Each row was made from one small tree. Brackets hold a mark, then the marks that hang from it, in alphabetical order. Every link used is in the known rows. Write each row's tree.
Known rows
[pifogag [pered bipav]]: 104 59 -78 2 17 31 192 30 208 27 -158 52 -461 224 -55 -132 424 176 -83
 -113 175 37 -428 -12 228 48 -76 119 -246 138 59 -43 280 86 99 30 -23
[rivug [bipav bizo pered rina]]: -122 39 -219 61 -27 37 11 63 181 31 -186 3 183 -283 -95 -25 191 92 -74
 34 353 -76 13 -126 -74 3 -28 7 58 66 88 95 77 -182 102 91 -83
[nusu [bipav kenavo rina]]: -204 191 -108 23 -11 -23 131 3 77 205 -275 89 34 -38 -269 -101 205 -148
 -4 169 148 -122 -28 39 43 130 70 -17 -123 -87 113 -80 3 -56 75 84 -95
[kenavo [bipav pered rina] pifogag [somi rivug]]: -350 79 -118 -28 -103 -103 -267 120 37 249 -45 47 -343 -178 20 253 -34
 -121 140 -73 -117 69 375 96 -107 226 -139 152 -142 125 229 117 25 120
 22 357 -123
[rivug [bipav bizo kenavo nusu pered]]: -135 -20 -315 -5 26 129 -37 170 34 -82 -225 132 383 -331 -98 -34 34 38
 -79 194 464 -26 83 -201 -217 14 -23 -110 174 -25 91 -39 -87 -180 164 -1
 -188
[bipav bizo [kenavo somi] nusu [pered pizefe] rina]: -320 153 -322 -135 -48 -158 -128 178 -169 170 -146 264 168 -407 -96 131
 -126 -170 -254 162 243 8 155 -158 -334 35 -199 -190 214 -142 93 -280
 -103 31 101 -21 -242
[somi [kenavo bipav]]: -188 174 49 -224 6 57 156 1 -36 37 -102 42 -381 175 -30 -9 192 -13 14
 -89 -95 159 -4 212 220 60 29 298 -288 159 106 -61 71 204 -26 175 9
[pifogag [pered [bipav bizo nusu] pizefe] rina]: 101 84 -114 86 4 -99 96 182 101 94 -74 220 -378 83 34 -207 273 90 -397
 -49 236 -6 -597 -293 86 -62 -331 -54 110 -23 21 -268 199 135 74 -42
 -163
[rivug [bipav bizo [pered pizefe]] [somi [kenavo [pifogag rina]]]]: -8 -48 14 -3 154 0 237 226 113 -25 -35 89 -299 39 154 150 49 245 -134 33
 -80 111 -96 -14 34 57 135 6 87 172 -111 164 62 -74 81 129 -59
[kenavo pifogag somi]: -79 152 -214 -157 122 -76 68 30 53 77 51 13 -525 108 -97 100 201 -39 178
 -126 -66 98 53 188 177 143 83 130 -231 160 37 21 100 171 209 189 -50
[rivug [somi [kenavo [bipav nusu [pered pizefe] rina] pifogag]]]: -398 137 75 -54 -61 61 66 108 -71 92 -165 103 -248 -185 163 383 -100 31
 -36 36 -199 170 181 -49 -138 71 42 25 22 132 -7 -32 -25 66 -10 327 -45
[rivug bipav]: 85 85 -98 -90 109 162 246 -27 231 3 -153 -48 -180 39 -122 -127 322 194
 79 9 216 -12 -136 34 304 45 123 170 -233 57 9 76 146 -3 127 86 -61
[bizo [bipav kenavo rina]]: -161 298 -76 20 -63 -39 80 -67 1 169 -219 161 14 -45 -232 -32 275 -118
 -66 143 73 -42 69 -86 -10 133 37 -21 -47 -20 60 -166 8 -39 114 118 -178
[kenavo [pifogag pered] [somi rivug]]: 4 -24 -120 -112 78 -37 -43 17 181 146 28 64 -662 271 3 65 192 22 129
 -205 -17 -6 81 123 139 226 -77 181 -427 136 44 184 156 133 85 225 -37
[kenavo somi]: -11 185 -222 -200 101 -30 148 -43 45 116 -30 4 -385 104 -155 12 268 7 62
 -83 57 72 -37 147 260 116 17 201 -312 59 32 -102 92 188 150 57 -42
[rina [bipav bizo kenavo [pered pizefe]] pifogag]: -85 190 -132 -105 -152 -93 -115 326 -244 -177 -173 250 302 -112 31 -16
 -170 -56 -114 160 190 5 -151 166 -276 -252 -9 -65 -34 -197 220 -1 95
 -140 463 -5 -89
[bizo bipav]: 26 254 -102 -63 33 37 193 -60 144 10 -113 68 -180 118 -181 -126 329 69
 -9 47 45 110 -120 -58 189 93 45 116 -246 45 51 -76 91 84 200 90 -13
[lofa [bipav nusu [pered pizefe]] [feki bizo]]: -77 -7 -155 -218 76 3 -50 49 140 122 -33 119 -16 -241 42 -266 -8 343
 -156 208 122 371 -64 -256 107 -31 -162 -22 18 55 -100 179 -123 97 162
 -19 212
[lofa [feki [bizo [bipav kenavo]] pered]]: 99 111 -288 -207 48 -6 125 -178 133 91 -234 98 -115 160 -35 -392 177 236
 -58 284 63 248 62 -165 73 76 152 -8 -84 102 27 172 -133 111 269 -44 219
[bipav bizo pered rina]: -191 92 -290 -22 -76 -26 -75 61 97 14 -169 36 89 -248 -102 34 238 -39
 -162 -110 285 41 15 -36 -138 -26 -122 6 -19 67 87 -52 111 -120 90 78
 -25
[rina pifogag]: 72 224 -126 -101 -10 45 93 23 71 -128 -86 17 -188 127 -83 -11 293 60 102
 -183 156 102 -127 246 260 -92 73 248 -347 45 54 -8 222 -29 275 140 40
[kenavo [bipav bizo]]: -130 183 -142 -102 4 -13 38 125 38 -30 -65 -10 -187 -50 -74 -105 176 -38
 -46 -21 75 81 -108 45 103 -18 -19 111 -95 48 152 -31 44 104 107 116 -34
[feki [bizo [bipav nusu [rina pifogag]]] lofa [pered pizefe]]: 120 321 -165 -301 -227 77 154 -345 139 37 -332 157 51 124 245 -266 108
 279 -187 299 169 149 221 -233 -50 -101 46 111 -43 -178 23 21 3 98 322
 96 330
[rina [bipav bizo [kenavo somi] nusu] [pifogag [pered pizefe]]]: -81 213 -141 -34 -126 -138 -86 199 -384 -6 -52 320 31 98 42 6 -208 -212
 -22 177 154 -201 -183 -12 -199 -104 -121 -80 -53 -255 130 -75 -34 25
 475 34 -157
[rivug somi]: 67 136 -126 -89 115 176 321 -64 190 -5 -173 -122 -280 108 -89 71 389 197
 42 -73 75 97 -167 114 307 58 222 167 -354 45 -122 3 176 -14 136 93 40
[kenavo bipav somi]: -140 210 -139 -152 41 -65 89 7 -58 131 -11 -3 -436 60 -86 32 144 -82 112
 -6 -71 80 -8 131 220 147 13 198 -230 74 150 -76 26 300 130 153 -83
[lofa [bipav kenavo rina] feki]: -268 96 -3 -1 28 -72 -109 43 -52 354 -82 66 -103 -216 -236 -112 249 -57
 15 118 50 73 -42 -38 177 179 -30 -4 -70 66 -61 190 -50 -76 47 96 -59
[lofa feki]: 39 114 -214 -116 100 26 87 19 144 101 -85 -27 -341 14 -162 -151 350 87
 39 -75 68 197 -228 82 329 37 35 140 -298 120 -39 111 132 68 188 50 42
[somi [kenavo pifogag] nusu rivug]: -61 -52 75 -376 51 192 -84 29 163 80 1 64 -441 195 -59 14 187 81 74 -210
 -263 174 256 311 78 72 -116 547 -486 119 22 80 133 86 -210 288 85
[bipav [kenavo pifogag somi] nusu [pered pizefe] rina]: -342 149 -244 -114 -22 -143 -145 155 -144 196 -131 257 -121 -310 -31 264
 -125 -154 -57 72 83 59 257 -56 -289 135 -94 -181 139 5 71 -217 -46 73
 137 148 -243
[nusu [bipav bizo [kenavo somi] [pered pizefe] [rina pifogag]]]: -230 231 -194 9 -59 -295 -34 304 -146 75 -117 264 216 -204 -142 62 -282
 -184 -72 293 107 -40 65 54 -262 9 -53 -142 84 -186 257 -16 -106 -47 297
 30 -115
[somi kenavo [rivug bipav]]: 28 9 84 -262 87 203 187 -13 241 90 -169 13 -238 198 -104 -86 233 253 27
 -30 69 34 90 168 314 69 37 404 -432 18 21 189 123 30 -93 135 -43

Write each row's tree
18 31 81 -38 79 -213 125 258 69 53 36 260 -708 336 106 -80 200 79 -306
 -145 -116 83 -458 0 91 7 -176 35 56 208 44 -34 219 171 -1 72 -83 -> [somi [kenavo [pifogag [pered [bipav bizo] pizefe] rina]]]
-27 108 -156 -138 144 10 182 30 3 135 -120 52 -162 23 -171 -10 147 32
 117 164 153 -78 64 95 171 194 157 78 -117 -20 38 2 -28 81 150 30 -229 -> [rivug [bipav [kenavo somi]]]
-265 191 -184 -67 33 -38 -53 64 -85 108 51 52 -425 -37 -35 155 21 -164
 225 -6 -104 84 146 10 61 159 -25 102 -73 139 135 -78 -67 278 187 278
 -115 -> [kenavo [bipav nusu] pifogag somi]
-82 63 -36 -273 -8 98 -107 28 42 231 39 -10 -412 32 -65 -30 67 -18 105
 -11 -232 85 208 168 120 176 -210 488 -412 -57 159 -43 24 297 -131 235
 -65 -> [kenavo bipav [somi nusu rivug]]
-33 140 -73 128 -22 110 135 63 99 12 -62 -49 153 -19 -157 18 121 -30 113
 139 -89 -104 -59 52 3 -33 43 288 -223 -130 3 126 -7 -200 145 224 111 -> [rivug [somi [nusu [bipav bizo [rina pifogag]]]]]
-360 16 -202 -93 -144 51 -247 5 -88 212 -224 152 418 -426 21 -11 114
 -106 -212 270 363 34 293 -244 -316 156 -165 -107 227 -119 31 30 -142
 -223 54 56 -12 -> [feki [lofa [bipav bizo kenavo nusu pered rina]]]
-187 139 -78 -212 56 -206 -108 325 -80 241 39 223 -289 -195 -140 39 -68
 -104 -116 173 -245 11 1 23 -243 41 -150 72 210 -69 108 -166 -15 147 -54
 98 -260 -> [pered [bipav bizo [kenavo pifogag [somi nusu]] rina] pizefe]
-171 103 -66 -52 -36 73 36 -24 65 221 -193 83 55 -75 -263 -153 183 -160
 15 158 -7 -118 47 52 -75 135 -68 179 -165 -111 93 -152 -28 -26 -74 137
 -52 -> [somi [nusu [bipav kenavo rina]]]
-116 126 -184 -114 -2 -57 -67 85 13 146 -138 211 -3 -38 -154 45 5 6 -22
 198 36 104 303 -33 -117 264 -81 60 -205 -60 192 -43 -79 58 127 55 -161 -> [bizo [bipav [kenavo [somi rivug]] pered]]
-114 78 18 -47 98 147 323 -42 124 106 -180 -71 -39 24 -84 116 249 154
 -13 74 41 -97 15 7 170 44 219 188 -100 43 -138 191 2 -146 -14 145 -42 -> [rivug [bipav bizo rina] [somi kenavo]]
-238 168 -257 74 -192 33 -191 61 -127 -29 -268 195 310 -273 -76 196 108
 -148 -3 -41 361 -11 186 27 -211 -36 -83 -4 7 -22 102 -196 54 -210 214
 161 -126 -> [bipav kenavo nusu pered [rina pifogag]]
-133 95 -195 -221 -38 1 -124 91 -273 139 -2 133 53 -9 -140 -95 -4 -239
 31 179 -77 -125 45 144 -189 18 -93 213 -138 -170 140 -117 -82 80 193 50
 -126 -> [rina [bipav bizo [kenavo [somi nusu]]]]
120 194 56 -29 -150 -4 105 74 -67 -99 -116 149 -266 313 108 -114 105 58
 9 -70 108 -83 -430 168 132 -169 -23 116 -395 -100 87 62 288 14 427 104
 33 -> [rina bipav [pifogag [pered pizefe]]]
66 39 -51 -42 121 247 324 -49 229 63 -112 -112 -141 106 -149 -83 256 140
 111 133 -126 37 -146 56 199 125 105 301 -414 -52 -43 35 38 10 41 135
 144 -> [rivug [somi [nusu bipav]]]
-150 223 -300 105 -159 -61 -175 -36 -54 53 -188 258 412 -208 -49 -62 -7
 -2 25 283 149 129 261 -241 -209 -27 -28 -74 199 39 16 53 -217 -150 366
 115 42 -> [lofa [feki [bizo [bipav kenavo nusu pered [rina pifogag]]]]]
-177 99 -102 -37 -172 -27 -193 32 -23 49 -88 51 237 -220 94 5 157 9 -52
 92 247 93 159 5 -99 34 -88 95 -1 -29 75 257 57 -254 217 156 167 -> [feki [lofa [bipav bizo pered [rina pifogag]]]]
-384 74 -306 80 15 -245 -116 227 -55 165 -70 161 75 -226 -178 121 -130
 -299 69 227 45 -81 242 -20 -335 211 5 -196 159 48 231 66 -185 -63 217
 135 -126 -> [nusu [bipav bizo [kenavo pifogag somi] pered rina]]
-286 118 -88 -6 -15 -133 14 219 91 130 -226 208 -42 -199 -101 24 -63 -81
 -63 184 44 16 41 20 -224 100 33 -218 50 -18 163 -15 22 -61 139 138 -93 -> [nusu [bipav [kenavo pifogag] [pered pizefe] rina]]
-260 20 -307 -142 -61 -64 -231 75 -144 179 -54 146 129 -305 -142 100 18
 -214 -92 49 73 -18 290 21 -372 131 -217 106 60 -14 112 -199 -73 -26 -47
 79 -157 -> [bipav bizo [kenavo [somi nusu]] pered rina]
-140 120 -169 -173 -87 -59 -66 260 -153 -50 -216 220 214 -177 -14 -101
 -80 -29 -231 188 200 18 -164 45 -271 -139 -39 -133 6 -188 179 -78 47
 -65 313 -67 -121 -> [rina [bipav bizo kenavo [pered pizefe]]]
-431 49 -75 -108 -185 64 -252 112 -17 139 -189 137 125 -255 -3 128 -38
 -107 -164 -23 106 63 339 -79 -226 21 -310 221 -39 8 200 -31 -68 7 -154
 242 -61 -> [somi [kenavo [bipav bizo nusu pered rina]] rivug]
-64 186 -166 -199 56 -42 81 314 -3 11 -200 236 16 -188 -155 -131 58 68
 -309 220 213 91 -299 -136 -58 -134 -98 -86 168 -182 100 -270 25 78 92
 -103 -234 -> [pered [bipav bizo kenavo nusu] pizefe]
87 182 -23 -22 -123 -73 33 172 -100 -155 -68 162 -126 219 88 -150 36 6
 -68 -30 145 -104 -435 103 8 -244 -62 54 -252 -129 125 102 218 -45 456
 56 29 -> [rina [bipav bizo] [pifogag [pered pizefe]]]
-27 167 -38 228 -113 -32 123 -39 119 40 -147 73 -155 225 -91 -78 238 -90
 114 -53 179 -173 -216 55 144 53 -25 88 -312 12 114 98 165 -100 247 196
 87 -> [nusu [bipav [rina [pifogag pered]]]]
-149 156 -97 -12 -47 -63 158 85 196 127 -252 98 -33 -159 -115 -92 71 62
 -142 124 136 55 -152 -36 -6 26 -74 -44 -142 -79 145 -56 104 27 107 68 9 -> [nusu [bipav [pered pizefe] rina]]
-228 65 7 -249 -130 -17 -209 115 21 307 -50 101 -276 -235 24 78 -110 5
 -92 41 -202 107 251 61 -148 123 -355 329 -232 -102 196 -120 45 255 -202
 242 -111 -> [kenavo [bipav [pered pizefe] rina] [somi nusu rivug]]
143 57 -276 -318 -36 76 162 -45 208 14 -299 -33 -203 102 113 -274 364
 274 -223 129 243 179 -194 -38 71 -6 43 155 -125 -26 171 90 199 100 172
 -63 199 -> [feki lofa [pered [bipav bizo]]]
-130 164 -145 94 -31 -116 -68 175 -53 66 -95 351 -99 -130 22 19 23 -64
 -191 130 63 132 5 -252 -226 133 -127 -242 216 40 56 -270 -14 46 223 111
 -232 -> [bizo [bipav [kenavo [pifogag rina]] nusu [pered pizefe]]]
-32 34 42 -23 21 -145 -43 101 -64 229 197 147 -907 236 175 -25 63 -124
 -1 -140 -346 32 -158 33 36 225 -255 165 -112 160 54 -151 124 386 -22
 278 -114 -> [kenavo bipav [pifogag [pered pizefe] rina] [somi nusu]]
161 -20 -23 -84 145 348 303 -77 247 34 -117 -154 -160 33 -58 -18 315 295
 130 69 -13 -7 -82 29 238 96 176 351 -328 6 -148 92 113 -53 8 152 0 -> [rivug bipav [somi nusu]]
-74 201 -70 -246 144 -208 122 294 -22 136 -47 218 -517 27 -99 60 0 47
 -32 151 -152 136 -149 144 71 87 71 -32 17 8 121 -109 81 241 142 41 -252 -> [pered [bipav [kenavo pifogag somi]] pizefe]
